Each row was made from one walk, in order. Every step used is in the known rows, and no mark comes twice. Write each row's walk.
In the rows, 128 means zero.
Known rows
M, F, P, H: [139 133 149 100 122 109 124 138  51 132 118 143 144 148 105 142 185 138
 143  94 223 167 177 165 126 157 161 175 150 133 138 166 140  84 140 168
 136 143 130 159 107 163 122  72 112 118 101  62 178 111 140  73 164  99]
U, M: [140  83 137 137 137 120 141  63 139  98 128 140 142 145 121 124 101 165
 154 107 105 131 126 113 125 135 112  92 115 120 135  71 122  75 148 102
 131 106 106 114 141 130 147 138 131  94 127 118 131 118  92 138 153 150]
C, V, P: [110 113 147 233 213 170 145  62 115 107 116  93  78 141 115 138 169 169
  82 143 106 123 131 127 111 143 129  90 117 105 165 114 139 117 130  83
 102 104 153  81 176 107 115  87 148 170 122  93  78  88 158 170  74 185]
M, V, C: [ 92 159 130 116 127 169 151 106 166 121 117  58 141 116 122  88 169 115
 118 121  91 125 122 166 103 185 135  89 121 121  88 105 115 130 138 119
 102  95 120  98 104  66 145 144 178 132 123 137  67 182 155 157 129 161]
F, P: [117 115 168 109 131 120 179  75 127  82 115 117 129 144 122 117 187 166
 107 121 163 148 147 174  81 159 156 113 158 118 116 143 155  75 108  88
 123  99 164  90 115 137 108 118 116 109 103  62 141 119 139 149 145  94]
U, P, F, M, V: [132 116 100  82  81  38 101 156 204 188 120 108 127 139 165 123  78 140
 152 157 171  69 120 123 109 103 127 131 119 139 126 147 132 161 120 130
 175 169 162 152 126 112 156 174 118 141 111 159 130 141  76 155 106 103]
C, V, P, F, M: [150 157 140 172 179 116 139  85 132 206 113 144 101 162 173 156 108 173
 129 184  91  70 129  93 124 132 141 132  97 119 162 163 163 174 132 116
 123 156 157 143 160 137 113 107 163 168 145 120  67  99  95 169  58 145]
C, V: [117  97 135 220 163 164 152  93 140 125 125 110  86 166  75 104 166 163
 120 144  89 152 124 118 142 140 165 105 109 111 112 104 127 108 121  94
 116  68 172  58 152 140 115 102 148 131 133  91 127  89 130 158 105 171]
C, V, P, H, M, F: [131 139  90 231 175 166  84 170  57 136 151 147  91 119  86 162 155 139
 103 125 152 179 176 121 183 111 131 159  99 119 183 166 125 160 154 173
 117 162 118 139 166 146 104  63 120 157 150 119 141  85 167  87  92 148]
P, F, M: [179 139 147  87 106 101 154 109 148 192 118 163 131 156 173 122  92 153
 165 159 118  84 104  99 118 115 134 151 111 115 109 111 162 138 118 130
 130 146 137 128 130 158 117 149 147  97 153 107 121 115  65 133 119 117]
L, M, F, P, H: [126 122 143  73 126  88 129 181  19 155 141 128 151 114 120 135 173 141
 164  65 155 171 182 165 120 106 126 154 140 119 141 172 104  96 146 168
 134 119 111 148 102 175 152  77  94 140 108  93 201 136 137  81 178 103]
L, M, V, C: [ 84 149 125  80 120 153 145 139 124 147 125  48 144  87 124  85 156 112
 152 100  24 119 136 160  85 140 104  83 107 121  96  95  77 137 142 120
 114  67 105 103  88  79 171 152 170 161 128 166 102 198 150 156 130 160]
U, P: [110  40 143 161 135 115 115 108 141  71 108  85 104 133 110 124 148 168
 105 101 171 143 147 182  83 123 127 109 131 106 146  97 126 109 120  71
 131 103 134  62 139 114 159 124  96 131 108  88 146 111 132 153 111 144]
P, H, M: [145 104  98 149 115 173 128 158 107  80 154 169 117 130  88 166 130 124
 119  95 136 175 136 128 167  85 137 174 123 152 134 118 134 145 125 110
 122 134  85  70 119 169 117 117 105 103 152 117 181 109 143  68 145 100]
F, M, V, C: [107 181  96  85 109 126 152 102 198 168 121  72 163 123 148  92 145  99
 182 142 105  96 121 131 126 192 135 102 135 100  97 126 143 138 128 170
 107 122 140 134 112  73 131 186 188 120 132 140  87 198 134 190 126 124]
H, P, F: [150 115 186  77 116 161 154 145 104 107  94 152 105 113 150 116 110 113
  97 141 132 123 116 129 135 110 146 151 114 154 113 142 123 137  99  48
 107 111 167 132  96 164 135  75  81 110 155 145 102  85 111  84 114 107]
U, M, F, P, H: [144 118 135  98 129  70 108 116  73 134 134 161 159 150 131 148 139 158
 186  70 204 159 184 135 146 141 135 150 144 143 158 157 134  66 159 165
 156 166 113 187 113 157 128  99  94 114  90 105 173 123  95  86 175 104]
C, V, P, H: [141 115 138 240 225 192 129 101  64 114 133 107  89 156 106 175 154 159
 108 112 126 139 151 136 151 129 127 123 117 141 200 137 128 144 133  83
 112 127 123 100 161 134 136  56 137 186 123  99  96  95 177 130  91 181]
U, M, L: [111  74 176 169 140 120 141  79 149 111 116 130 164 177 116 102  80 140
 154  97 114 138 105 110 128 158 120  90 166 110 125  55 104  23 156 140
 149 101  98 133 126 120 146 151 147  99 115 134 133 113  87 141 157 194]
U, P, F, M: [159  80 122  96  98  54 122 139 165 162 106 134 120 143 172 143  79 172
 144 136 169  74 147 140  99 105 134 152 113 118 144 135 151 157 116 111
 143 160 138 112 125 138 151 147 114 123 128 112 137 116  71 155  89 106]
P, F, M, L: [142 133 179 112 105  95 155 127 167 193 108 150 169 176 161 113  68 109
 156 156 138  86  91  91 132 150 152 155 159 117 103  82 146  91 132 183
 149 125 130 154 123 150 108 154 163  99 150 119 134 101  64 141 135 151]
V, P: [132 103 170 158 198 167 135  54 108  87 115 115 115 124 156 141 159 144
  83 128 128 110 131 145  78 149 101  98 138 109 157 101 146 107 138  82
  92 123 119 106 167 109 139 108 152 141 110  87  84 106 156 155 108 158]
F, P, H, M, V: [108 165  80  97  94 115 118 162 144  86 153 138 130 131  95 158 148 109
 116 115 156 185 146 141 161 114 162 142 151 169 124 201 135 137  99 121
 151 149 142 130  97 145  99 138  74 122 102 153 171 149 159  81 167  53]
P, H: [148  94 144 152 142 172 146 122  79  89 136 134 135 165  99 153 141 122
 138  90 145 142 132 135 140 130 138 148 130 146 135  94 123 116 149  94
 117 123  95  84 127 148 156  94 124 121 120  84 148 117 135  90 154 147]
L, M, V: [110 120 116 104 122 112 144 140 121 142 140  90 121 102 104  92 127 111
 150 136  50 120  91 114 111  90  99  76 114 123  95  85  74 121 124 127
 135  66 124 105 133 119 148 149 140 151  99 156 154 166 144 150 174 151]
C, V, P, F, M, L: [135 146 173 193 185 112 143 103 139 206 105 133 126 182 165 140  78 148
 122 174 107  68 106  94 127 154 145 127 136 118 165 136 133 113 136 161
 144 145 153 155 154 138 103 117 164 171 147 126  80  86  94 177  69 197]

Write each row's walk
[139 166 115 130 173  95 128  78 174 146 128 103 134 119 171 122 115 108
 147 177 138  87  89  93 104 161  99  89 154 110 154 126 142 139 110 150
 114 154 150 176 163  85 125 162 167 140 102 144  97 163 135 205 127 113] -> F, M, V, P
[ 99 167  75 115  94 185 111 188 144  92 144 106 149 115  98 157 150  87
 135  78  96 154 155 162 160 134 139 142 120 161 111 145 121 183 136 132
 121 140  88 111  81  94 133 141 140 137 153 172 116 171 173  85 121 116] -> P, H, M, V, C
[130 202 128  60  83 112 145 132 180 210 110 102 161 123 174 107 119 118
 163 152  92  64 119 126 112 173 133 124  99 135  86 153 146 181 128 146
 136 138 132 160  86  91 129 168 185 136 147 159  66 177  90 150 105 121] -> P, F, M, V, C
[139 114  89 150 102 150  88 190  69 121 166 176 126 118  79 145 140 103
 136 106 171 184 145 129 179  99 141 189 114 120 119 111 119 129 145 184
 121 156  98 123 133 171 108 101 118  86 161  96 206 106 135  57 152 118] -> P, H, M, F
[115  97  99 141  84 122 104 151 122 134 152 161 122 102  83  98 149 119
 112 144 141 179 130 123 146 113 136 150 115  97  94  93 125 112 134 176
 110 124 130 126 152 152  91 127 116  77 156 103 183 116 134  99 143 115] -> H, M, F
[124 149 183  80 105 106 169 158 134 163  97 167 148 140 172  98  50  85
 152 157 153 107  91 104 145 151 166 168 179 128 113 142 127  95  92 150
 146 129 158 183  89 158 121 128  97  98 160 153 121 105  85 119 132 111] -> H, P, F, M, L
[115  88 141 111 116 104 131 141  52 173 134 125 123  93 107  71 144 126
 153 115  86 143 125 120 113 102  98 124 105  84  94  76  78  93 156 174
 115  82 117 116 138 142 142 120 138 118 118  93 197 137 128 130 165 155] -> L, M, F
[161 174 121  78  91  75 129 122 185 223 120 139 142 148 163 112  95 115
 171 187 118  74  76  81 136 116 133 139 113 130  88 124 137 152 117 155
 141 143 153 171 128 132 118 162 152 131 130 155 122 147  74 144 137 111] -> P, F, M, V
[129 135 143 155 172 134 124  80 142  96 124  89 113 106 134 117 151 112
  85 156 134 105  96 126  89 142  97  79 140 136 132 109 119 128 125 113
 115 122 143 134 161  78 143 124 161 155  84 136  79 141 168 168 132 161] -> M, V, P
[154 145 198 128 160 109 142 101 139 180 102 152 159 156 203 134  77 118
 130 151 138  65  96 103  91 161 120 135 157 122 151 108 152 101 148 160
 140 162 113 188 135 135 125 143 160 141 134 126  81 100  91 159  95 165] -> V, P, F, M, L
[152 107 119 169 172 188 102 125  80  58 153 162 120 112 133 199 132 131
  86 102 141 157 156 134 139 109  99 150 138 151 181 138 149 166 137  99
 108 171  80 116 148 141 129 103 115 143 132 124 122 107 173  96 118 118] -> V, P, H, M
[151 153 157  55 107 122 160 137 130 168  96 174 123 115 178 111  74 109
 159 167 146 112 115 100 143 110 143 170 136 132 119 165 134 159  74  99
 112 136 173 156 108 179 127 115  93  95 168 144 121 105  93 115 114  71] -> H, P, F, M
[119 214 124  21  88 132 154 168 171 173  94 106 145  89 190 101  99  75
 167 142 109  78 131 134 133 176 154 152 126 147 104 197 125 198  90 117
 113 130 176 182  66 104 144 137 121 129 160 196  55 172 113 119  99  86] -> H, P, F, M, V, C
[ 87  95 137 172 110 152 144 140 162  83 143 146 148 141  80 107 115 100
  95 139 125 172  97 118 137 131 135 123 163 113 100  77 122  62 124 158
 145 104 117  91 123 138 104 154 121  83 152 119 161 106 134 122 149 156] -> H, M, L
[121 115 143  87 113  58 126  75 125 139 126 153 152 132 136  97 143 181
 156  97 177 150 164 142 116 166 136 120 145 110 123 143 137  50 146 161
 155 135 140 180 114 146 120 117 103  96  99  99 161 132  91 126 167 106] -> U, M, F, P
[111  81  52 145  98 116  61 197 149  64 149 102 101 126  77 173 109 110
 118 101 185 156 148 147 158  69 129 133 131 155 161 144 103 169 129 114
 162 139 113  98 120 114 149 141  66 146 101 165 172 130 160  95 132  98] -> U, P, H, M, V
[ 82 158  90 113  86 173 130 142 185  99 140  97 146  89 102 106 167 105
 106 133  65 152 135 163 118 151 136  99 109 120  82 124 128 152 128 125
 119 112 123  95 104  80 126 167 147 124 152 165  90 182 167 141 116 127] -> H, M, V, C
[133 139  74 136 100 145 100 180 141  89 160 142 123 123  74 157 123  90
 132 122 127 162 111 114 182  85 125 145 124 160 120 140 108 166 124 133
 142 123 113 110 117 140 118 145 106 124 128 154 173 143 143  78 161  98] -> P, H, M, V
[123 131 105 107 109 140 142 145 109  60 147 169 129 137 102 173 160 145
 115 100 160 182 174 161 142 109 159 159 157 150 136 192 165 126 106  95
 132 141 122  98  97 173 100 115  74 109 126  94 173 118 149  83 143  63] -> F, P, H, M
[109 135  82 138  82 136 109 137 183 104 149 131 111 112  84  97 127 107
 108 155 100 148  82 105 155 113 127 113 123 135  84 115 114 136 108 129
 132 104 140 104 142 121 106 165 116 108 139 151 157 151 145 131 145 110] -> H, M, V
[144 165 120 115 117 137  93 136 157 124 139 156 112 103 153 148 106 127
  45 167 105 106 113 110 108  80  95 122  86 160 132 152 135 180 134 101
 137 162 122 158 145 114 120 141 113 148 122 180  67 123 135 114 105 132] -> H, M, V, P, F
[119 141 100 150 145 137 104 118 166  88 152 132 112  86 129 139 145 109
  73 166 106 139  98 118 113 110  87  92 122 133 132 135 127 152 113 115
 117 131 138 126 160  96 111 153 128 133 113 160 103 142 176 148 119 125] -> H, M, V, P
[115 127 139 129 174 119 122 110 100 128 127  92 120  87 160 119 141 120
 107 131  56  98 110 121  78 100  62  73 123 125 139 115  89 131 131 110
 118  96 112 133 156  90 164 133 145 192  83 163 108 167 165 168 137 167] -> L, M, V, P
[143 109 110 161 148 142  72 166  51 106 158 167 121  98 128 167 146 128
  99 107 173 160 161 126 142 114  98 171 116 131 171 140 134 145 153 168
 100 178  86 160 160 148 124  84 117 133 135 112 158 102 161  80 125 129] -> V, P, H, M, F
